Each row comes from the steps of one walk. Every step used is in the known rows, and no mark comes twice. Write the walk behind each row, first mark first.
Known rows:
B > S: [ -1  11   1  -1   5   3  11 -14 -18   7  20 -19  27  12  19   0   1  -6
  -8  -4  28   4  21  -2  24  -5   4  -2  36]
H > K > L > P: [  9   2 -16  -5 -15 -12   1   4 -29  -8   0  29 -16 -11  -8 -17  -3   4
  25 -16  10 -10   4 -17  28  -1   3 -25 -11]
K > H > B: [ -5  10   0  -8   1 -11  21  -4 -24   2  14 -11  15  17   9  41   9   2
  -3 -24  40   6  18 -10  11   6  -3 -11  41]
H > K > L > Q > G: [ -2 -17 -13 -12  16  -7   0  27 -14  -8  -5  27   0  15 -11 -21  -7  14
  32 -29   2  14 -21 -17  39   9   4  18   2]
P > L > K > H: [ 15   2   4  -3 -10 -17  13  -6  -1   0  19  19 -10  20 -11  12 -26  21
  12 -11  24  -4   6 -13  16   8   2   0 -13]
T > U: [ -5  10  -6  -2   6   0   6 -12 -13  15  -2  -9  13  -8   9   7   4 -21
 -20  -3 -11  -4   4   5  21 -15   3  -2  10]
G > Q > L > K > H > B: [-10  15  -8  -8  -7 -18  12  28  10 -28  20  19   4  41   5  38  -1  19
  11 -40  39  -2   5   7 -10  16   4 -22 -17]
Q > G: [ -7  -7  -2  -3  25   8  -4   1   3  -6   2  -5  10  11  10  -4   8 -13
  -7 -24   6  11   0  -6  33   2  12  17   6]
B > S > F: [ -8  26   2  -1   7  12   9 -26 -16  25  20 -18  33  20  26 -10   0 -10
  -5  11  33  -2  26  -5  30 -11   5   1  50]
P > U > Q > L: [  6  -8  -5   0   3   8 -20   2   3 -18  -4 -12  -2  -1  20  -5 -10  -6
  -7  20 -21   0  -7   9 -19   2  -6  10  -7]
G > Q: [ -1   1  -5  -6  20   5 -15   8   2 -14  10   6  17   7  18  16   6 -15
  -9 -22  16   2   4   3  22   2  14  11   8]
P > L > K > H > B: [  6  11   5   1 -14 -18  26  -9 -13   4  21   4  -6  26 -13  21 -20  28
  13 -20  51   5   3 -14   0  11  -4  -6   5]
K > L > Q: [  3 -21  -2  -4   4   5 -14  15 -13   6   4   7   7   1 -20  -5 -10   4
  10 -10  -6   3 -12 -16  18  -1   7   9  11]
T > U > Q > L: [ -6   2 -12  -4   5   0  -9   5   6   0  -6   0  12  -5  -1   9 -16 -25
 -11   9 -32  -4  -6  12  -7 -11  -3  -1  -8]
P > L > Q: [  6 -20   8   2   7   5 -18  -4  -7   1   3  -5   2  10 -26 -23 -23   5
   1   0  -3   8 -14 -20   4   0   2  31  14]
U > Q > L > K > H > B > S: [ -5  22  -2  -4 -11 -17  27   8   2   0  24   4  18  39   7  31 -20  23
  20 -12  48   4  13   3 -15  12 -11 -20  16]
L > K > H > B > S > F: [-11  46   6  -2  -9  -9  43 -21 -15  32  27  -4  24  40  24  21  -2  22
  15  -7  76  -2  25  -7  19   1  -6 -18  45]
K > L > P > U: [ 10  -8   0   6 -16   7 -14  -9 -23 -11 -12   0 -29 -24   6 -31   9   8
   2  14 -12 -16 -11  -6  -7  -3   4 -14 -15]
K > L: [  6  -9  -9  -4  -1   3  -3   2 -20   1  14   1   8  -4  -2   9  -6  -6
   2 -12   6  -1   5  -9  24  -5  11  -8   3]
L > P: [  1   3   1   2  -1   6 -14 -11  -6  -2  -5   5  -6 -12   0 -13   8 -15
  -7  -9   1 -12   7 -14  14  -5   6 -10   2]
L > Q > U > F: [ -4 -10  13  -1  19   2  -8   3  12   4 -14  -5   3  -5 -21  -7  14  -8
  -9   8 -23  10   2   4  14  -5 -14  14  -1]
K > L > Q > U: [ -7 -20  -2  -1   3   2 -11  21  -3  -6  -7   2   4 -12 -30 -19  -3   6
  12  -5 -18   5  -9  -8  12  -3   6   6  -2]
S > B: [  6   2  -1 -12   6   7   3  -7 -14   8  17 -17  26   4 -24   7  13 -16
 -18  -7  15  -8  11  -2  22 -10  10   4  40]
H > K > L > Q > U: [ -2 -10 -14  -7  -1 -13   5  25 -16  -9  -7  19   2  -7 -22 -22  -5  13
  31 -13  -6   8  -5 -10  28   2  -2   1  -4]
G > Q > U > T > L > K > H > B: [-10  12   2   3 -12 -15  33  18  35   8   3  12  -1   1  -4  54  12  18
   8 -10  18   7   6  23 -36  11  -1 -16 -19]
T > U > F: [  1  10   5  -3  13  -1   9 -20  -9  23  -4 -10   5  -7   4  17  13 -23
 -27  13 -22   0   5  16  19 -17 -13  -5   0]
P > L > K > H > B > S: [  3  22  10   3 -17 -20  39 -17 -22   8  31  -9   7  38  -6  11 -22  34
  17 -12  67   7  12  -8  -4  10  -7  -8  26]
T > L > P: [ -2 -13  -5   8 -11   9  -1  -9   0   8  -3   5  -7 -12 -10  -1   7 -13
 -11  -3 -15  -8   5  -7   6 -12   9 -16  -7]

Write each row's walk:
[  3   5   6   4 -11   8 -32  10  23 -31 -18   2 -31 -16  15 -24  17  -4
  -8  25 -35 -20 -12  18 -57   9   2  -7 -36]
G > Q > L > P > U > T
[ 10   1  -5   5  -5   2 -10   2  16 -12  -2   8 -11   4  16 -11 -17   8
   4  11  -7  -3 -14   9 -13   5  -9   7 -36]
P > U > Q > L > K
[ 11   0 -20 -10  -6 -13  11   7 -33  -3  16  18   6   2   4   9  -9   2
  21 -19  18   3   9 -11  40   0   3 -12   3]
H > K > L
[ -9  20   2   5   1   2  24 -18 -31  11  23 -33  32  19  16   9   4  -1
  -6 -14  54  13  18  -3   7  -2  -1  -6  55]
H > B > S
[ -7 -27   8   1  15  13  -5  10  32  23 -11  -1   2   0 -15   7   5  -6
  -4   5 -33  15 -19   0 -13   2   4  29   1]
U > T > L > Q > G
[ -4  -8   0   8  -8   5  12  -3  22  16  -2 -13   5 -26  -9  17  11 -15
 -13  18 -30   7  14  14 -18  -7   2  -4  -9]
Q > U > T > L
[-11   2  -5  -2  19   3 -11  16  11 -26  -2  -1  15  -4   7   1  13 -14
  -5 -17   3   6   9  12  16   1  14   8  -4]
G > Q > U
[ -1  12 -10  -9  -6 -20  11  15  18   5  -2  28  -1  12   0  29 -21   3
   6  -1 -17 -13  -2  12  -2  -1  -8 -16 -29]
T > U > Q > L > K > H
[  6  -2   9   4 -10   5 -18 -13  -2 -21 -15  -9 -34  -7   4 -29  21  -4
 -19  29 -38 -15  -2  12 -21  -4 -16 -19 -34]
Q > L > P > U > F
[ -6  -4 -12  -8   9   4 -22  22  10 -34  13   5  13  19   8   8   0 -15
  -9 -21  -4  -3   4   9   4   3  16  -2 -14]
G > Q > L
[ 12   8  15   8 -11   9 -15 -21   3   5 -20  -9 -29 -34  20 -24  18  -4
 -11  33 -20 -16  -4   2 -34   2  -8  -1 -10]
L > P > U > T
[ -4  31   5  -1 -10 -17  42  -9 -18  13  26  -5  19  35  16  29  -1  25
  11 -24  70   4  21  -4  10   8  -6 -21  33]
L > K > H > B > S
[  0  22   3   1 -17 -14  28  -1  -5  -8  10  -9   2  30  24  13 -12  36
  15  10  39   3   1  12 -35  14 -19 -12  11]
P > U > Q > L > K > H > B > S
[ -8  -2  -8  -2   0   5 -32  20  14 -38  -3  16  -8   7  -2 -15   7 -13
  -4 -17 -12 -16  -1   3  -9   1  15 -15 -26]
G > Q > L > P
[  7 -15  -1  11  -6  14 -11 -14   4   8 -23   1 -18 -29  11  -9   0  -3
  -8  29 -27  -3 -15   3 -24  -7  -6   5  -7]
T > L > P > U > Q
[  2   2   1   3 -20 -14  32   6  36  20   2  15  -8 -11  -9  39   4  11
   4   8 -13  -1  17  13 -13   3  -4 -18 -32]
Q > U > T > L > K > H
[ 10   0   6   6   4  11 -23 -15  -2  -3 -25   1 -20 -27  19 -23   2  -3
  -3  23 -10  -8 -13  -3 -15  -1  -8  11   1]
L > P > U > Q
[-10   1  -5  -4  32   6  -4  -1  10  13 -19   1  11  -8  11   4  -5 -21
  -9  -3 -17  10 -18   9  16  -6   2  26   6]
T > U > Q > G
[  0 -12   7   0  -3   2 -11  18  13  10 -11   0  -3 -26 -29  -9   1   4
  12  14 -31   3  -8  -2 -15   2  -1   7  -7]
K > L > Q > U > T
[  9 -13   9  10 -10  10   1 -26  -3   8 -18  -7 -30 -20   3  -5  23  -3
 -24  35 -33  -6  -4  13 -14 -12 -14 -10 -21]
T > L > P > U > F
[  7   3   8   7 -22   8 -22  -7  11 -14 -16 -10 -33 -22   9 -30  14  -4
 -10  32 -40 -20  -4   7 -50   3  -7 -15 -30]
Q > L > P > U > T
[  0   7   6   2   2   3   0  -4  15   7  -3 -13   4 -25   0   5  12 -17
  -8  11 -16   2  17   8  -8   0  -1   2  -3]
Q > U > T
[  5  -9   0   4  -7   8   8  -9  12  29  10  -8   8 -14   1  33   3 -19
 -16  13 -18   3  10   5 -10  -6   2  -1   2]
U > T > L
[ -6 -27  -1  -6  20   7 -15  23   0  -3  -6   7   2   8 -18 -17  -4   6
  13 -21  -9  10 -25 -16  23   4  13  22   1]
K > L > Q > G
[ -2 -21   0   9  10  17 -13  -8  16  -2 -33   2 -24 -20  12 -22   5  -1
  -5  20 -29   5 -28   6 -18  -1   1  18 -15]
T > L > P > U > Q > G
[  1  -4   5   4  20  15 -24  -7  10 -13 -33   2 -25 -19  21 -36   7  -2
   0  13 -13   0 -26  -1  -9   4  -2  25  -9]
L > P > U > Q > G
[ -4 -19   8   6   6   2 -15   4   3 -10  -8  -9   0  -3 -38 -37 -15   6
   4   4 -17  10 -10 -11   0  -1   2  29   4]
P > L > Q > U
[  3 -11  17   7   0   3 -16   2  20   6 -11 -12  -8 -17 -38 -28 -12   4
   4  24 -29   9 -11  -4 -29   4  -4  30  -2]
P > L > Q > U > T
